What can hang from each mark:
lifegun: salo
refun: bamu fepid
banum: refun
faki: banum fepid
dedi: banum
busop: vabaru
bamu: dedi refun vabaru
ralet: bamu busop salo
vabaru: salo

Known rows, with every way that one mark hangs from another:
banum{refun{fepid}}: [-0.06 -0.68  0.36 -0.25  1.04 -1.87  0.42  0.07 -0.07  0.25 -0.11 -0.16
 -0.19 -0.07  2.10 -0.98 -0.93  0.04  1.03  2.41 -0.11  0.53  1.17 -1.42
 -0.24 -1.62  0.96  1.14  0.00 -0.13  0.27  0.29 -0.16  1.42]
banum{refun{bamu fepid}}: [-0.19 -0.49  0.55 -0.62  1.40 -2.28  0.78 -0.10 -0.07 -0.50 -0.03 -0.55
 -0.15  0.18  2.62 -1.22 -1.04  0.16  1.38  1.92 -0.66  0.99  1.66 -2.14
 -0.94 -2.40  2.49  0.98 -0.27  1.25  0.07  0.08  0.34  2.27]
ralet{bamu{dedi refun} busop{vabaru} salo}: [ 3.14 -1.82  0.49  2.04 -2.15 -0.55 -8.47  1.27  0.35 -3.98 -0.67 -0.93
  1.47  3.44 -1.35 -1.24 -1.17 -1.29  0.83 -1.87 -0.83  0.20  1.65  1.73
  0.71  0.30 -0.49 -5.48  1.24 -2.49  0.41 -1.76  1.15 -0.54]
ralet{busop}: [ 0.70 -0.44  0.10 -0.59 -0.07  0.07 -2.50  0.56  0.23 -0.77 -0.19 -0.58
  0.93  1.05 -0.38 -0.01  0.02 -0.33 -0.32  0.04 -0.35 -0.34  0.84  1.18
  0.32 -0.16 -0.53 -0.98  0.16 -1.27  0.11 -0.58 -0.21 -0.30]
bamu{dedi{banum} refun{fepid} vabaru{salo}}: [ 0.88 -1.49 -0.20  2.35 -0.30 -2.28 -4.74 -0.63  0.03 -0.73 -0.31 -2.17
  0.83  2.45 -1.44 -2.17 -3.44  0.22  4.26 -0.54 -0.77  2.60  0.39 -2.80
  0.46 -2.39 -0.38 -5.38  0.77  0.89  0.54 -1.31  1.59  1.50]
banum{refun{bamu{dedi vabaru{salo}} fepid}}: [ 0.10 -0.92  0.41  1.29  0.88 -2.34 -0.73 -0.22  0.18 -1.33 -0.37 -0.67
  0.62  1.24  1.87 -1.88 -2.08  0.28  2.13  1.32 -1.16  2.35  1.58 -2.03
 -0.54 -3.11  2.44 -0.70 -0.31  1.72  0.12 -0.68  1.07  2.35]
banum{refun{bamu{vabaru{salo}} fepid}}: [ 0.10 -0.92  0.42  0.17  1.06 -2.04 -0.23 -0.19  0.21 -1.22 -0.17 -0.50
  0.56  0.99  2.56 -1.73 -1.37  0.09  1.90  1.93 -1.02  2.06  1.85 -1.44
 -0.54 -2.65  2.21  0.10 -0.51  1.22 -0.20 -0.36  0.91  2.32]
ralet{bamu{dedi{banum} refun} busop salo}: [ 2.33 -1.72  0.63  2.70 -1.65 -0.47 -7.71  0.79  0.29 -2.83  0.06 -1.53
  0.42  2.74 -1.80 -1.25 -1.71 -0.82  0.87 -1.70 -0.88 -0.05  0.82  0.21
  0.60  0.00 -1.41 -5.10  1.47 -2.06  0.26 -1.29  0.65  0.32]
refun{bamu{dedi{banum} vabaru{salo}} fepid}: [ 0.36 -0.69  0.00  1.46  0.84 -1.85 -1.73 -0.43  0.13 -2.02 -0.22 -1.81
  0.96  2.24  0.65 -1.45 -3.24  0.39  3.46  0.11 -1.16  2.28  2.18 -2.31
 -0.70 -2.68  2.11 -3.13 -0.41  2.57  0.13 -0.80  1.94  2.99]
faki{banum}: [-0.81 -0.07  0.31  1.82  0.98  0.60 -0.26 -0.22  0.45  0.10  0.24 -0.27
 -0.65 -0.45  1.63 -0.51  0.22  0.18 -0.83  0.85  0.50  0.77 -0.93  0.26
 -0.93  0.18  1.04  1.96 -0.09  1.15 -0.45  0.64 -0.08  0.19]
ralet{bamu{dedi{banum} refun{fepid}} busop}: [ 2.00 -1.10  0.56  0.17 -0.64 -1.85 -5.57  1.18 -0.19 -1.61 -0.03 -2.32
 -0.03  2.23 -1.25 -1.14 -1.96 -0.21  2.50 -1.17 -0.22 -0.45  0.69 -1.99
 -0.39 -0.80 -0.21 -4.41  1.50 -1.58  0.88 -1.35  0.17  0.75]
faki{fepid}: [-1.59  0.17  0.09  0.49  0.85 -0.07  1.37  0.08  0.01  0.80 -0.11  1.30
 -1.29 -0.01  0.89 -0.50 -0.51  0.29  0.85  1.90  0.20  0.34 -0.37 -0.54
  0.12 -0.73  1.06  0.66 -0.12  0.35  0.18  0.72 -0.28  0.87]
faki{banum fepid}: [-2.38  0.08  0.39  2.26  1.83  0.54  1.14 -0.14  0.46  0.87  0.15  1.04
 -1.91 -0.44  2.47 -1.02 -0.33  0.49  0.05  2.76  0.70  1.07 -1.30 -0.28
 -0.84 -0.56  2.08  2.62 -0.21  1.47 -0.26  1.33 -0.33  1.10]
refun{bamu{dedi{banum}} fepid}: [-0.04 -0.08  0.17  0.36  1.34 -2.16 -0.34 -0.28 -0.29 -1.03  0.01 -1.89
 -0.07  1.08  0.74 -0.75 -2.77  0.46  2.61  0.11 -0.65  0.73  1.93 -3.31
 -1.33 -2.33  2.48 -1.94 -0.03  2.61  0.53 -0.16  1.12  2.92]
lifegun{salo}: [-0.16 -0.10  0.09  0.10 -0.24 -0.38  0.12  0.23  0.03  0.01 -0.08  1.03
 -0.01  0.34  0.09  0.92  0.63 -0.48  1.49 -0.43  0.12 -1.75  0.71  0.40
  0.79 -0.48 -0.69  0.72  0.48  0.04 -0.10 -0.02  1.34 -1.30]
dedi{banum{refun{bamu{vabaru{salo}} fepid}}}: [-0.14 -0.44  0.27  1.55  1.54 -1.47 -1.21 -0.31  0.03 -0.52  0.48 -1.44
 -0.35  0.43  1.01 -1.52 -1.63  0.21  1.21  1.99 -1.09  0.66  1.40 -1.96
 -0.31 -2.30 -0.73 -1.36 -0.11  0.46  0.03 -0.16 -0.21  2.48]
bamu{vabaru}: [ 0.09 -0.38 -0.10 -0.09 -0.20 -0.19 -0.88 -0.02  0.41 -0.69 -0.25 -0.39
  1.30  1.14 -0.31 -0.73 -0.52  0.40  1.57 -0.06 -0.64  1.84 -0.35  0.23
  0.25 -0.70 -0.11 -0.87 -0.32 -0.01 -0.24 -1.09  0.68  0.14]
banum{refun{bamu{vabaru} fepid}}: [-0.14 -0.67  0.50 -0.63  1.33 -2.36  0.36 -0.10  0.13 -0.85 -0.13 -0.72
  0.49  0.73  2.48 -1.58 -1.29  0.35  2.12  1.90 -0.96  1.89  1.49 -2.03
 -0.83 -2.75  2.42  0.54 -0.43  1.24 -0.06 -0.45  0.66  2.34]
refun{bamu{dedi} fepid}: [ 0.11 -0.22  0.16 -0.21  0.90 -2.12  0.10 -0.21 -0.22 -1.23 -0.30 -1.30
  0.31  1.24  1.16 -0.61 -2.45  0.35  2.65 -0.19 -0.45  1.13  1.92 -2.76
 -1.30 -2.08  3.58 -1.26 -0.19  2.80  0.42 -0.17  1.56  2.52]
refun{bamu}: [-0.18  0.28  0.26 -0.52  0.52 -0.60  0.52 -0.26 -0.01 -1.08  0.10 -0.52
  0.06  0.36  0.71 -0.34 -0.12  0.17  0.41 -0.71 -0.77  0.61  0.67 -1.00
 -1.00 -1.13  2.12 -0.25 -0.37  1.97 -0.28 -0.30  0.71  1.22]
dedi{banum{refun{bamu{vabaru} fepid}}}: [-0.38 -0.17  0.36  0.73  1.80 -1.78 -0.62 -0.22 -0.06 -0.14  0.51 -1.67
 -0.40  0.19  0.93 -1.39 -1.53  0.48  1.38  1.95 -1.04  0.44  1.02 -2.53
 -0.57 -2.40 -0.53 -0.95  0.01  0.49  0.21 -0.24 -0.45  2.49]

Rows:
[ 2.50 -2.14  0.61  0.46 -1.96 -0.06 -7.16  0.88  0.70 -3.39 -0.14 -0.96
  1.62  3.32 -0.61 -1.40 -0.80 -0.90  1.66 -1.17 -0.95  1.27  0.96  1.77
  0.79  0.40 -0.74 -3.95  0.82 -2.67 -0.48 -1.64  1.31 -0.08]	ralet{bamu{refun vabaru} busop salo}
[ 2.19 -1.28  0.37  0.78 -1.38  0.39 -5.10  1.33  0.62 -3.14 -0.25 -0.63
  1.46  2.83 -0.41 -1.01 -0.49 -0.53  1.09 -0.78 -0.72  0.83  0.97  1.94
  0.47  0.17 -0.72 -3.12  0.24 -2.26 -0.31 -1.73  0.68 -0.16]	ralet{bamu{vabaru{salo}} busop}
[ 0.59 -1.20 -0.05 -0.18 -0.43 -2.84 -2.95 -0.32 -0.05 -0.28 -0.68 -1.81
  1.20  2.14 -1.05 -1.71 -2.87  0.59  4.75 -1.02 -0.40  2.87 -0.36 -3.23
 -0.16 -2.23  1.63 -3.58  0.75  1.20  0.71 -1.52  1.75  0.93]	bamu{dedi refun{fepid} vabaru}
[-0.57  0.19  0.40  1.42  1.55 -1.20 -0.50 -0.25 -0.12  0.10  0.66 -1.30
 -0.95 -0.46  0.32 -1.12 -0.71  0.36 -0.07  1.29 -1.08 -0.20  0.36 -2.18
 -0.51 -2.03 -1.04 -0.69  0.17  0.43  0.17 -0.15 -0.98  1.84]	dedi{banum{refun{bamu}}}
[-2.58 -0.15  0.67  2.77  2.23 -0.20  1.26 -0.11  0.50  1.06  0.14  1.19
 -2.12 -0.77  3.28 -1.67 -0.32  0.54 -0.11  3.77  0.37  1.39 -1.27 -0.84
 -0.87 -1.54  2.24  3.37 -0.17  1.35 -0.20  1.27 -0.75  1.47]	faki{banum{refun} fepid}
[ 0.38 -1.00 -0.05  0.66  0.21 -2.93 -3.55 -0.43 -0.16  0.01 -0.25 -2.66
  0.68  1.93 -1.62 -1.90 -3.32  0.74  4.71 -0.57 -0.67  2.27 -0.37 -4.01
 -0.11 -2.57  0.04 -4.50  0.97  0.90  0.87 -1.49  1.10  1.51]	bamu{dedi{banum} refun{fepid} vabaru}
[ 0.34 -1.02 -0.11  4.56  0.09 -1.19 -3.49 -0.30  0.37 -1.26 -0.32 -1.16
  0.96  1.90 -1.05 -2.00 -2.99  0.42  2.08  0.38 -1.33  2.44  0.43 -1.32
  0.74 -2.60 -1.14 -3.76  0.10  0.69  0.37 -1.37  0.81  1.48]	bamu{dedi{banum{refun{fepid}}} vabaru{salo}}
[-0.67 -0.79  0.56  2.94  1.54 -0.93 -0.94 -0.39  0.59 -0.98 -0.02 -0.63
 -0.18  0.50  2.95 -1.87 -1.25  0.30  0.64  1.79 -0.32  2.45  0.28 -1.00
 -1.22 -1.97  2.69  1.33 -0.34  2.34 -0.41  0.17  0.76  1.83]	faki{banum{refun{bamu{dedi vabaru{salo}} fepid}}}
[-2.63 -0.15  0.78  2.47  2.42 -0.57  1.23 -0.23  0.64  0.25  0.11  0.79
 -1.64 -0.20  3.53 -2.12 -0.53  0.76  0.61  3.41 -0.23  2.35 -1.06 -1.28
 -1.27 -2.33  3.23  2.92 -0.47  2.30 -0.41  0.76 -0.17  2.11]	faki{banum{refun{bamu{vabaru}}} fepid}
[-0.15 -0.66  0.48  0.48  1.15 -2.69 -0.15 -0.13  0.10 -0.94 -0.33 -0.93
  0.58  0.99  1.78 -1.75 -1.95  0.53  2.33  1.29 -1.10  2.16  1.20 -2.65
 -0.84 -3.21  2.65 -0.23 -0.24  1.77  0.27 -0.77  0.83  2.37]	banum{refun{bamu{dedi vabaru} fepid}}
[-0.19 -0.12  0.13  2.99  0.76 -1.64 -1.44 -0.10 -0.22  0.20 -0.01 -1.30
 -0.49  0.24 -0.93 -1.00 -2.30  0.53  0.94  0.38 -0.60  0.25  0.06 -2.73
 -0.12 -2.10 -0.58 -2.02  0.62  0.75  0.96 -0.44 -0.36  1.36]	bamu{dedi{banum{refun{fepid}}}}
[-0.14 -0.50  0.05  2.88  0.59 -1.83 -2.28 -0.12  0.20 -0.49 -0.27 -1.65
  0.80  1.37 -1.24 -1.73 -2.83  0.93  2.49  0.33 -1.23  2.09 -0.32 -2.50
  0.12 -2.79 -0.72 -2.89  0.28  0.74  0.70 -1.53  0.31  1.52]	bamu{dedi{banum{refun{fepid}}} vabaru}
[ 0.13 -0.48  0.14 -1.86  1.02 -1.78  0.23 -0.19  0.12 -1.54 -0.20 -1.31
  1.13  1.67  1.93 -0.89 -1.82  0.38  3.42  0.65 -0.70  2.02  2.02 -1.75
 -1.13 -1.88  3.15 -0.73 -0.70  2.03 -0.21 -0.47  1.77  2.54]	refun{bamu{vabaru} fepid}
[-0.42 -0.05  0.38  0.73  1.86 -1.72 -0.35 -0.21 -0.20  0.10  0.59 -1.56
 -0.84 -0.20  1.02 -1.13 -1.35  0.33  0.87  1.97 -0.82 -0.20  1.17 -2.60
 -0.68 -2.16 -0.48 -0.66  0.11  0.50  0.28  0.13 -0.67  2.45]	dedi{banum{refun{bamu fepid}}}
[ 0.18 -0.48  0.11 -0.27  0.78 -2.26 -0.47 -0.22  0.08 -1.72 -0.47 -1.58
  1.20  2.02  0.96 -1.11 -2.79  0.64  3.75 -0.19 -0.90  2.43  1.68 -2.61
 -1.16 -2.57  3.48 -1.88 -0.43  2.79  0.27 -0.94  2.03  2.59]	refun{bamu{dedi vabaru} fepid}
[ 2.18 -1.29  0.33  2.31 -1.62 -0.05 -5.80  1.30  0.56 -3.30 -0.53 -0.89
  1.53  3.18 -1.38 -1.25 -1.48 -0.28  1.40 -1.65 -0.91  1.22  0.58  1.07
  0.45 -0.52 -0.37 -4.31  0.51 -1.51  0.16 -2.19  0.92 -0.12]	ralet{bamu{dedi vabaru{salo}} busop}
[ 0.47 -0.84  0.03 -0.69  0.67 -1.32 -0.60 -0.33  0.25 -2.09 -0.24 -0.98
  1.23  2.03  2.06 -1.09 -1.96  0.03  3.13  0.69 -0.77  2.27  2.57 -0.90
 -0.72 -1.78  2.85 -1.34 -0.88  2.00 -0.45 -0.40  2.13  2.52]	refun{bamu{vabaru{salo}} fepid}
[ 0.29 -0.60  0.03  0.74  0.40 -2.73 -2.72 -0.42 -0.56  0.71  0.02 -2.26
 -0.63  0.80 -1.33 -1.17 -2.78  0.34  3.13 -0.53 -0.02  0.42  0.00 -4.22
 -0.38 -1.89  0.18 -3.62  1.30  0.95  1.10 -0.40  0.43  1.38]	bamu{dedi{banum} refun{fepid}}
[-0.90 -0.53  0.64  2.16  1.81 -1.25 -0.35 -0.30  0.51 -0.60  0.01 -0.88
 -0.27  0.25  2.87 -1.74 -1.15  0.56  0.85  1.75 -0.27  2.27 -0.04 -1.59
 -1.50 -2.08  2.90  1.78 -0.22  2.40 -0.24  0.10  0.50  1.85]	faki{banum{refun{bamu{dedi vabaru} fepid}}}
[ 2.67 -2.38  0.54  1.43 -1.89 -1.09 -7.71  0.89  0.57 -3.52 -0.49 -1.45
  1.78  3.95 -0.92 -1.65 -2.44 -0.68  2.92 -1.36 -0.90  1.75  1.34  0.49
  0.63 -0.42  0.15 -5.02  1.06 -1.84  0.10 -1.80  1.87  0.57]	ralet{bamu{dedi refun{fepid} vabaru} busop salo}
[ 0.20 -0.62 -0.02  1.58 -0.24 -2.18 -3.79 -0.48 -0.05 -0.01 -0.15 -2.29
  0.56  1.56 -2.61 -1.87 -2.36  0.79  3.40 -1.54 -1.02  2.15 -1.48 -3.39
  0.07 -2.36 -0.72 -4.59  1.05  0.86  0.69 -1.86  0.69  0.67]	bamu{dedi{banum} refun vabaru}
[-2.65  0.00  0.81  2.52  2.50 -0.51  1.53 -0.24  0.49  0.53  0.20  0.93
 -2.09 -0.57  3.62 -1.85 -0.38  0.62  0.07  3.46  0.00  1.71 -0.92 -1.33
 -1.35 -2.10  3.28  3.24 -0.33  2.34 -0.33  1.13 -0.41  2.07]	faki{banum{refun{bamu}} fepid}
[-0.93 -0.40  0.68  2.16  1.85 -1.19 -0.06 -0.30  0.37 -0.36  0.09 -0.76
 -0.70 -0.15  2.98 -1.48 -0.95  0.42  0.29  1.77 -0.06  1.63  0.03 -1.65
 -1.61 -1.85  2.94  2.10 -0.14  2.38 -0.16  0.45  0.29  1.80]	faki{banum{refun{bamu{dedi} fepid}}}
[ 2.81 -0.99  0.25  2.32 -1.59 -0.08 -6.40  1.72  0.26 -3.71 -0.78 -0.61
  1.27  2.93 -1.13 -0.87 -0.88 -0.91  0.29 -1.54 -0.59 -0.27  1.64  1.89
  0.41  0.05 -0.49 -4.73  0.67 -2.07  0.59 -1.86  0.51 -0.62]	ralet{bamu{dedi} busop{vabaru{salo}}}
[ 1.70 -0.74 -0.12  0.51 -0.53  0.39 -4.49  0.80  0.33 -2.16 -0.65 -0.23
  1.70  1.95 -0.20 -0.31  0.17 -1.07 -0.68  0.20 -0.55 -0.32  2.13  2.99
  0.83  0.05 -1.00 -2.62 -0.05 -1.87  0.12 -0.90  0.20 -0.77]	ralet{busop{vabaru{salo}}}
[-0.10 -0.54  0.44  2.23  0.43 -1.60 -0.98 -0.26  0.29 -1.35 -0.27 -0.32
  0.53  0.89  0.87 -1.83 -1.10  0.32  0.86  0.35 -1.50  2.25  0.43 -1.41
 -0.35 -2.93  1.65 -0.79 -0.23  1.71 -0.06 -1.07  0.65  1.49]	banum{refun{bamu{dedi vabaru{salo}}}}
[-0.31 -0.17  0.30  2.16  1.24 -0.94 -1.37 -0.33  0.11 -0.52  0.54 -1.18
 -0.41  0.20  0.31 -1.49 -0.97  0.25  0.29  1.29 -1.35  0.57  0.61 -1.51
 -0.13 -2.16 -1.27 -1.40 -0.05  0.42 -0.09 -0.43 -0.50  1.88]	dedi{banum{refun{bamu{vabaru{salo}}}}}
[ 0.36 -0.70 -0.28  4.67 -0.43 -0.26 -3.68 -0.34  0.41 -1.39 -0.28 -1.11
  1.05  1.92 -2.08 -1.51 -2.54  0.41  1.53 -0.79 -1.28  2.19 -0.15 -0.61
  0.83 -1.80 -1.62 -4.31  0.11  0.74  0.26 -1.49  0.87  0.78]	bamu{dedi{banum} vabaru{salo}}
[ 2.11 -1.79  0.61  3.80 -1.35 -0.10 -7.33  1.03  0.78 -3.67 -0.15 -1.23
  1.48  3.29 -1.40 -1.65 -2.10 -0.41  0.88 -0.73 -1.61  1.18  1.01  1.16
  0.91 -0.75 -1.74 -4.58  0.75 -2.22  0.04 -1.95  0.71  0.71]	ralet{bamu{dedi{banum{refun}} vabaru} busop salo}
[ 2.23 -1.47  0.42  1.95 -1.42 -1.01 -7.17  1.00  0.30 -2.65 -0.18 -1.93
  0.92  3.13 -2.03 -1.81 -1.79 -0.25  2.36 -1.85 -0.98  1.07  0.16 -0.56
  0.32 -0.98 -1.15 -5.74  1.18 -1.63  0.35 -2.26  0.68  0.20]	ralet{bamu{dedi{banum} refun vabaru{salo}} busop}
[ 0.59 -0.89 -0.29  3.86 -1.05 -0.16 -3.05 -0.23  0.52 -1.69 -0.73 -0.29
  1.56  2.16 -1.52 -1.31 -2.06  0.24  1.57 -1.23 -1.02  2.79 -0.15  0.17
  0.82 -1.46 -0.08 -3.44 -0.11  1.01  0.08 -1.55  1.53  0.18]	bamu{dedi vabaru{salo}}
[ 0.07 -0.19  0.07  2.74  0.25 -0.78 -2.07 -0.49  0.29 -2.06 -0.10 -1.30
  0.81  1.73 -0.77 -1.41 -1.88  0.45  1.53 -1.26 -1.66  2.16  0.56 -1.43
 -0.42 -2.39  0.99 -3.26 -0.30  2.47 -0.10 -1.34  1.30  1.76]	refun{bamu{dedi{banum} vabaru{salo}}}
[ 0.25 -0.85 -0.09  4.99 -0.14 -0.83 -3.59 -0.33  0.43 -1.27 -0.29 -1.00
  0.91  1.71 -1.54 -1.98 -2.51  0.44  1.39 -0.07 -1.50  2.41 -0.11 -1.00
  0.82 -2.50 -1.52 -3.80  0.13  0.66  0.30 -1.55  0.59  1.05]	bamu{dedi{banum{refun}} vabaru{salo}}
[ 2.87 -1.17  0.37  1.89 -1.39 -1.01 -7.76  1.41 -0.01 -3.05 -0.44 -1.66
  0.65  2.88 -1.76 -1.43 -1.13 -0.90  1.21 -1.69 -0.65 -0.44  1.22  0.27
  0.30 -0.43 -1.23 -6.13  1.34 -2.21  0.80 -1.93  0.28 -0.29]	ralet{bamu{dedi{banum} refun} busop{vabaru{salo}}}
[-0.34 -0.31  0.52  1.37  0.72 -1.91 -0.38 -0.17  0.20 -0.97 -0.25 -0.55
  0.45  0.61  0.78 -1.71 -1.01  0.58  1.02  0.33 -1.45  2.08  0.10 -2.03
 -0.64 -3.03  1.86 -0.31 -0.14  1.71  0.11 -1.15  0.40  1.51]	banum{refun{bamu{dedi vabaru}}}
[ 3.28 -2.08  0.46  1.43 -1.87 -1.06 -8.32  1.29  0.27 -3.95 -0.73 -1.17
  1.53  3.70 -0.63 -1.27 -1.84 -1.34  1.72 -1.18 -0.58  0.26  2.41  1.29
  0.57  0.15  0.06 -5.42  1.20 -2.44  0.52 -1.47  1.45  0.08]	ralet{bamu{dedi refun{fepid}} busop{vabaru} salo}
[-0.15  0.02  0.16  1.02  0.17 -1.19 -0.84 -0.28  0.22 -1.74 -0.34 -1.08
  1.08  1.50 -0.47 -1.07 -1.45  0.71  1.87 -1.59 -1.42  2.33  0.03 -1.73
 -0.84 -2.28  2.35 -2.03 -0.30  2.71  0.00 -1.50  1.42  1.37]	refun{bamu{dedi vabaru}}
[ 3.15 -1.83  0.52  0.47 -1.92 -0.09 -7.75  1.28  0.40 -3.80 -0.39 -0.68
  1.37  3.10 -0.36 -1.01 -0.19 -1.55  0.50 -1.01 -0.62 -0.24  2.00  2.61
  0.72  0.96 -0.83 -4.33  0.97 -3.22 -0.03 -1.34  0.90 -0.59]	ralet{bamu{refun} busop{vabaru} salo}
[ 1.85 -1.28  0.01  1.19 -0.86  0.77 -5.64  0.60  0.61 -2.87 -0.60 -0.07
  2.12  2.36 -0.17 -0.27 -0.15 -1.34 -1.11  0.33 -0.88 -0.12  2.53  3.91
  1.28  0.55 -1.33 -2.62  0.03 -2.31 -0.13 -0.67  0.63 -0.59]	ralet{busop{vabaru} salo}
[-0.68 -0.77  0.59  2.17  1.66 -0.72 -0.61 -0.39  0.63 -0.91  0.10 -0.53
 -0.21  0.30  3.45 -1.75 -0.72  0.18  0.49  2.21 -0.24  2.26  0.48 -0.58
 -1.24 -1.66  2.52  1.93 -0.48  1.98 -0.64  0.39  0.63  1.81]	faki{banum{refun{bamu{vabaru{salo}} fepid}}}
